Every row comes from one small tree of marks. The marks that hang from a mark follow it in brackets, in alphabetical order. Every link used is in the known rows. Which tree was each row made from?
Known rows:
gasufa[nidem[ravadiv[dumen tapi vudor]]]: 0.92,1.82,-0.28,-3.19,-0.60,3.41,0.79,7.47,2.68,-6.02,1.08,2.40,1.70,0.91,-3.63,-1.36,-2.65,0.12,2.27,-0.99,-3.54,-1.39,-0.38
gasufa[desu]: -3.07,-2.98,0.80,2.76,-0.82,-2.02,1.31,-3.60,-0.03,2.94,-1.70,0.94,-0.90,-3.21,-2.08,-0.50,0.27,1.11,-0.05,2.69,2.38,2.11,1.22
fetev[gasufa[nidem] vele]: -1.89,-1.43,3.42,3.23,0.20,-1.20,0.21,3.31,-1.72,2.04,-1.98,-1.82,-2.29,-0.73,-0.12,8.68,0.56,3.09,-2.95,1.45,0.17,-1.32,2.55
gasufa[desu nidem[ravadiv[tapi vudor]]]: -0.78,1.04,1.92,-3.93,-2.17,0.82,2.18,2.64,1.49,-3.22,1.60,4.41,1.26,-2.46,-1.67,2.34,-1.61,3.23,0.46,3.90,-2.52,2.74,-0.75
nidem[ravadiv[dumen tapi vudor]]: 2.50,0.07,-0.47,-2.11,0.62,3.20,0.35,5.51,3.99,-5.16,0.12,1.77,1.15,2.17,-1.37,-4.66,-1.37,-1.64,4.54,-2.70,-3.22,-2.09,2.11
vufi[fetev]: -0.27,1.23,-0.10,3.05,1.67,-3.94,-1.88,-4.15,0.66,-1.47,-1.67,-1.49,0.18,-0.91,-0.95,-3.80,-1.23,-0.13,-0.10,0.89,4.65,1.71,-2.06
timi[dumen[ravadiv[nidem vudor]]]: 2.45,0.94,-2.03,0.16,2.33,-0.37,0.19,-7.06,-2.29,4.92,3.33,-3.47,-4.15,-0.13,1.68,-2.64,1.13,-4.09,0.39,-2.90,-1.92,-0.81,-6.11
fetev[gasufa vele]: -0.06,-3.11,2.97,3.85,1.10,-1.16,-0.55,1.70,-0.48,3.16,-3.17,-2.24,-2.70,1.09,2.25,5.58,1.83,0.96,-0.96,-0.33,0.74,-1.75,4.66
timi[fetev[gasufa[desu nidem]]]: -2.39,-0.75,-0.28,-0.19,0.56,0.47,2.09,3.33,-2.81,1.65,-1.05,-0.11,1.85,-6.63,-0.40,5.88,3.55,3.83,-2.45,5.55,3.80,4.17,-0.49
fetev[gasufa]: -0.42,-2.06,1.04,1.86,1.94,-1.52,0.24,-1.49,-1.22,-1.46,-2.68,-0.84,-1.95,1.03,-0.05,2.42,2.64,-0.27,-0.16,-0.36,3.25,-3.63,2.93
ravadiv[dumen nidem tapi vudor]: 5.11,-2.54,-0.52,-3.20,3.42,2.82,1.17,7.09,3.32,-2.15,1.86,-2.43,-1.40,4.84,-0.06,-6.39,-1.56,-3.74,3.94,-1.52,-2.65,-1.69,-2.22
vudor[ravadiv[dumen tapi]]: 0.92,-2.28,-2.43,-0.35,0.28,4.28,-0.19,0.88,3.02,-0.57,2.21,2.39,-0.13,1.98,-1.62,-5.31,-2.29,-3.71,4.34,-2.68,-2.74,0.72,2.75
dumen[ravadiv[nidem tapi vudor]]: 3.40,-1.71,-1.99,-5.15,1.11,-0.86,-2.91,-0.91,0.94,0.70,3.91,-2.41,-2.58,5.52,3.55,-3.30,-0.89,-2.77,1.92,-1.26,-1.55,-0.23,-4.45
vele[fetev[gasufa[desu nidem[ravadiv]]]]: -3.09,1.33,-0.12,-0.80,-3.41,-2.02,0.25,-0.09,-1.04,-1.67,-1.69,2.79,2.26,-2.28,0.07,3.89,2.21,2.69,-2.57,0.59,0.67,2.93,0.35
timi[dumen[ravadiv]]: -1.75,1.50,-1.98,3.38,-0.61,-1.79,-1.75,-8.70,-1.69,4.06,1.58,0.74,-2.92,-1.79,-0.73,-1.47,0.74,-2.45,-0.80,-2.30,0.93,0.93,-4.76
ravadiv[dumen nidem vudor]: 3.31,-3.33,-1.08,-0.20,3.21,1.64,1.65,2.68,0.70,0.84,-0.41,-4.52,-2.26,1.77,-1.64,-5.05,-0.68,-2.89,2.60,-1.93,-1.59,-2.80,0.42
gasufa[desu nidem[ravadiv[tapi]]]: -2.63,2.00,2.24,-1.71,-3.52,-1.00,1.12,-0.67,1.48,-1.85,0.85,5.40,3.00,-1.62,-1.70,0.03,-2.54,3.04,-0.82,4.23,-0.21,2.85,-1.12
dumen[ravadiv[nidem]]: 0.14,-1.18,-2.59,0.27,-0.33,-4.10,-4.30,-7.79,-1.89,4.85,1.00,-3.49,-1.54,2.56,2.18,-3.73,-1.07,-2.14,-0.81,-1.24,1.58,-0.96,-2.01
vufi[fetev[gasufa[nidem[ravadiv]] vele]]: -0.28,4.47,3.22,2.43,-0.81,-2.31,-2.02,0.24,-0.43,-0.80,-1.91,-0.80,2.43,-1.64,1.51,5.10,-0.45,2.56,-2.99,1.82,0.89,0.60,0.84
vele[fetev[gasufa]]: -0.09,-1.47,-1.38,0.74,0.84,-2.20,-0.78,0.59,-0.68,-2.61,-2.57,-1.29,-1.53,3.37,2.01,1.68,2.88,-0.26,-0.05,-3.34,2.98,-0.34,0.80
vele[fetev[gasufa[desu]]]: -1.65,-3.22,-0.43,0.24,-0.70,-1.86,0.41,-0.40,-0.28,0.21,-1.98,0.62,-0.71,0.06,1.51,2.08,4.53,0.47,-0.38,-0.07,2.72,3.92,-0.30
vudor[ravadiv[nidem]]: 1.32,-2.51,-1.37,1.15,1.42,-0.31,0.53,-8.63,-1.11,4.33,1.24,-2.99,-2.17,1.20,2.05,-4.18,-2.41,-2.52,0.90,-1.94,-1.11,-1.37,3.47
gasufa[desu nidem[ravadiv]]: -4.09,1.22,1.29,1.71,-3.25,-2.46,1.27,-4.70,-1.05,0.85,-1.34,2.92,1.97,-4.71,-3.28,1.40,-1.98,3.99,-2.24,3.47,1.25,1.55,1.72

Write each row's tree:
-3.38,-2.60,3.91,2.52,-1.30,-1.08,1.59,2.71,-1.70,4.99,-1.30,-0.32,-0.87,-3.44,-0.50,9.16,2.05,3.84,-2.99,4.67,-0.13,2.59,1.62	fetev[gasufa[desu nidem] vele]
-2.74,2.21,-0.56,2.46,-1.92,0.02,-0.24,0.49,-0.15,-2.16,-1.96,0.74,2.03,-1.48,-5.52,-2.29,-2.82,1.12,-0.46,-0.99,-0.47,-2.08,2.17	gasufa[nidem[ravadiv[dumen]]]
-1.60,2.92,-0.49,-0.50,-1.64,-2.01,-1.40,0.55,-1.46,-4.45,-2.23,0.58,1.08,1.88,0.87,3.27,0.84,2.47,-2.55,-2.58,1.23,-0.46,0.96	vele[fetev[gasufa[nidem[ravadiv]]]]
3.28,-2.12,-2.17,-1.95,1.26,3.55,-0.07,-0.85,2.52,1.12,3.37,-0.22,-0.49,4.40,0.36,-8.10,-3.37,-5.00,3.67,-2.73,-3.45,-0.42,0.54	vudor[ravadiv[dumen nidem tapi]]
1.49,-2.79,-2.76,1.41,0.90,2.90,0.80,-4.77,0.13,4.19,1.49,-2.91,-1.11,1.01,-0.79,-7.36,-2.29,-4.23,2.70,-3.43,-2.47,-1.42,3.34	vudor[ravadiv[dumen nidem]]
-2.84,1.46,0.34,-1.78,-3.32,1.84,1.00,3.10,2.76,-1.67,0.75,5.63,4.05,-1.44,-4.61,-2.79,-2.60,1.41,0.90,3.01,-1.25,2.71,-1.03	gasufa[desu nidem[ravadiv[dumen tapi]]]
0.89,-1.74,-1.82,-3.60,0.22,-0.78,-3.33,0.36,1.33,-1.07,2.63,0.30,-2.37,3.01,0.87,0.25,0.17,-1.91,2.37,-1.65,-0.48,0.71,-3.12	dumen[ravadiv[tapi vudor]]
1.04,-1.15,-1.27,1.25,0.33,1.91,0.57,1.93,1.53,-2.73,-2.21,-0.93,0.43,-0.90,-2.68,-3.64,-0.18,-1.17,3.31,-2.51,-2.14,-3.16,5.05	nidem[ravadiv[dumen vudor]]
2.43,-2.71,-0.75,-1.56,2.29,2.85,0.88,7.94,3.70,-3.98,0.39,0.13,-1.22,2.90,-2.30,-3.49,-0.80,-2.44,4.12,-1.47,-2.16,-0.66,-0.23	ravadiv[dumen tapi vudor]
4.88,-2.26,1.18,-3.50,3.19,-0.26,1.19,2.76,2.09,-1.99,1.70,-2.16,-2.47,5.01,2.77,-3.77,-1.61,-1.63,2.03,-0.30,-1.50,-1.51,-2.00	ravadiv[nidem tapi vudor]
-0.23,2.85,-4.36,3.41,0.71,-0.21,-2.26,-4.48,-1.99,5.10,2.21,-1.72,-1.02,-4.33,1.81,-1.61,1.94,-1.33,-1.32,-1.48,2.95,4.32,-5.58	timi[dumen[ravadiv] fetev]
3.11,-1.80,-0.47,-2.05,1.38,1.14,0.29,-5.23,1.34,1.84,3.24,-0.39,-1.47,4.83,3.53,-5.58,-3.60,-2.91,1.83,-1.79,-2.68,-0.50,0.64	vudor[ravadiv[nidem tapi]]
-0.95,3.51,1.60,-1.34,-1.72,-1.00,-0.79,0.45,1.17,-4.85,0.04,3.31,1.53,1.86,-0.93,-0.35,-3.75,2.52,-1.14,1.05,-0.25,-0.95,-0.44	gasufa[nidem[ravadiv[tapi]]]
1.71,-0.43,-1.89,-3.26,0.06,-3.44,-4.68,-3.93,0.56,2.02,3.38,-1.23,-0.99,5.53,3.20,-5.70,-2.21,-2.72,0.32,-1.36,0.81,-0.20,-4.82	dumen[ravadiv[nidem tapi]]
-1.62,1.43,3.58,3.00,-1.87,-1.47,-0.28,1.51,-1.66,0.90,-2.62,-0.60,0.52,-0.60,1.15,7.01,-0.08,3.21,-3.47,0.46,-0.98,-2.13,4.18	fetev[gasufa[nidem[ravadiv]] vele]
3.43,2.47,-3.78,-0.29,2.78,0.95,-0.90,-4.75,-3.44,5.50,2.78,-4.00,-0.44,-1.00,5.53,-1.11,4.44,-2.81,-1.82,-1.61,2.47,0.45,-5.59	timi[dumen[ravadiv[nidem]] fetev[gasufa]]
3.12,-0.99,-0.82,-1.65,1.86,0.82,-0.33,3.49,3.34,-0.63,0.94,-0.97,-0.36,5.87,-0.61,-8.29,-2.75,-3.48,2.11,-1.31,-0.53,-1.39,-2.38	ravadiv[dumen nidem tapi]
-3.78,1.02,1.83,0.21,-2.26,-0.68,1.99,-2.84,-1.92,-0.87,-2.07,2.87,2.40,-4.61,-1.84,4.90,1.84,3.49,-2.06,3.47,1.29,-0.84,3.10	fetev[gasufa[desu nidem[ravadiv]]]
0.13,0.14,3.87,1.12,-0.55,0.75,0.80,4.43,-1.55,-0.55,-2.10,-1.43,-0.85,-1.20,1.56,9.15,0.95,2.92,-1.46,0.36,-3.28,-2.64,4.73	fetev[gasufa[nidem[ravadiv[vudor]]] vele]
-2.50,-0.09,1.76,-0.63,-2.21,-0.23,2.83,-1.64,-0.73,-0.86,-0.54,1.44,1.05,-5.88,-2.75,3.10,-0.49,3.50,-0.56,3.07,-1.65,1.47,1.97	gasufa[desu nidem[ravadiv[vudor]]]
-0.19,2.06,4.34,-0.52,-1.43,0.36,-0.88,5.07,1.10,-1.36,-0.08,1.85,1.09,2.44,2.44,6.02,-1.23,2.89,-2.34,0.64,-2.03,-0.86,1.88	fetev[gasufa[nidem[ravadiv[tapi]]] vele]
-0.64,-0.58,0.60,1.00,0.69,-2.38,0.25,-3.33,-0.27,-0.11,-1.80,0.73,1.79,-3.22,-0.28,0.47,3.66,-0.04,-0.09,4.26,4.71,2.73,-0.83	vufi[fetev[gasufa[desu]]]
-0.15,2.72,-2.70,0.23,0.36,2.77,0.14,5.82,-1.34,-2.97,-2.00,-0.62,4.32,-3.26,-0.84,1.10,1.74,1.35,-0.63,0.51,1.95,-0.86,2.63	timi[fetev[gasufa[nidem[ravadiv[dumen]]]]]
-1.22,4.58,-3.69,0.49,0.85,1.21,-0.91,-1.88,-4.41,2.39,2.28,-1.30,-0.50,-4.86,1.22,4.73,4.04,-0.19,-3.56,0.78,2.48,2.68,-6.35	timi[dumen[ravadiv] fetev[gasufa[nidem]]]
1.84,2.02,-0.67,3.15,4.15,1.97,2.90,0.62,-2.15,0.87,-0.52,-1.69,-0.68,-3.79,2.31,1.44,4.67,-0.68,-1.16,-0.55,3.16,0.06,-1.79	timi[dumen fetev[gasufa]]
-1.34,1.05,2.06,3.06,-1.71,1.78,-0.23,5.45,-0.18,0.81,-2.41,-0.89,2.06,-0.34,-1.89,4.52,-0.03,1.73,-1.00,-0.87,-2.51,-2.55,4.51	fetev[gasufa[nidem[ravadiv[dumen]]] vele]
-1.65,1.61,2.38,-3.36,-2.28,-0.06,1.28,1.32,0.56,-3.06,0.17,5.30,2.97,-0.44,-0.33,4.05,0.55,2.18,-1.55,3.91,0.40,0.58,0.38	fetev[gasufa[desu nidem[ravadiv[tapi]]]]
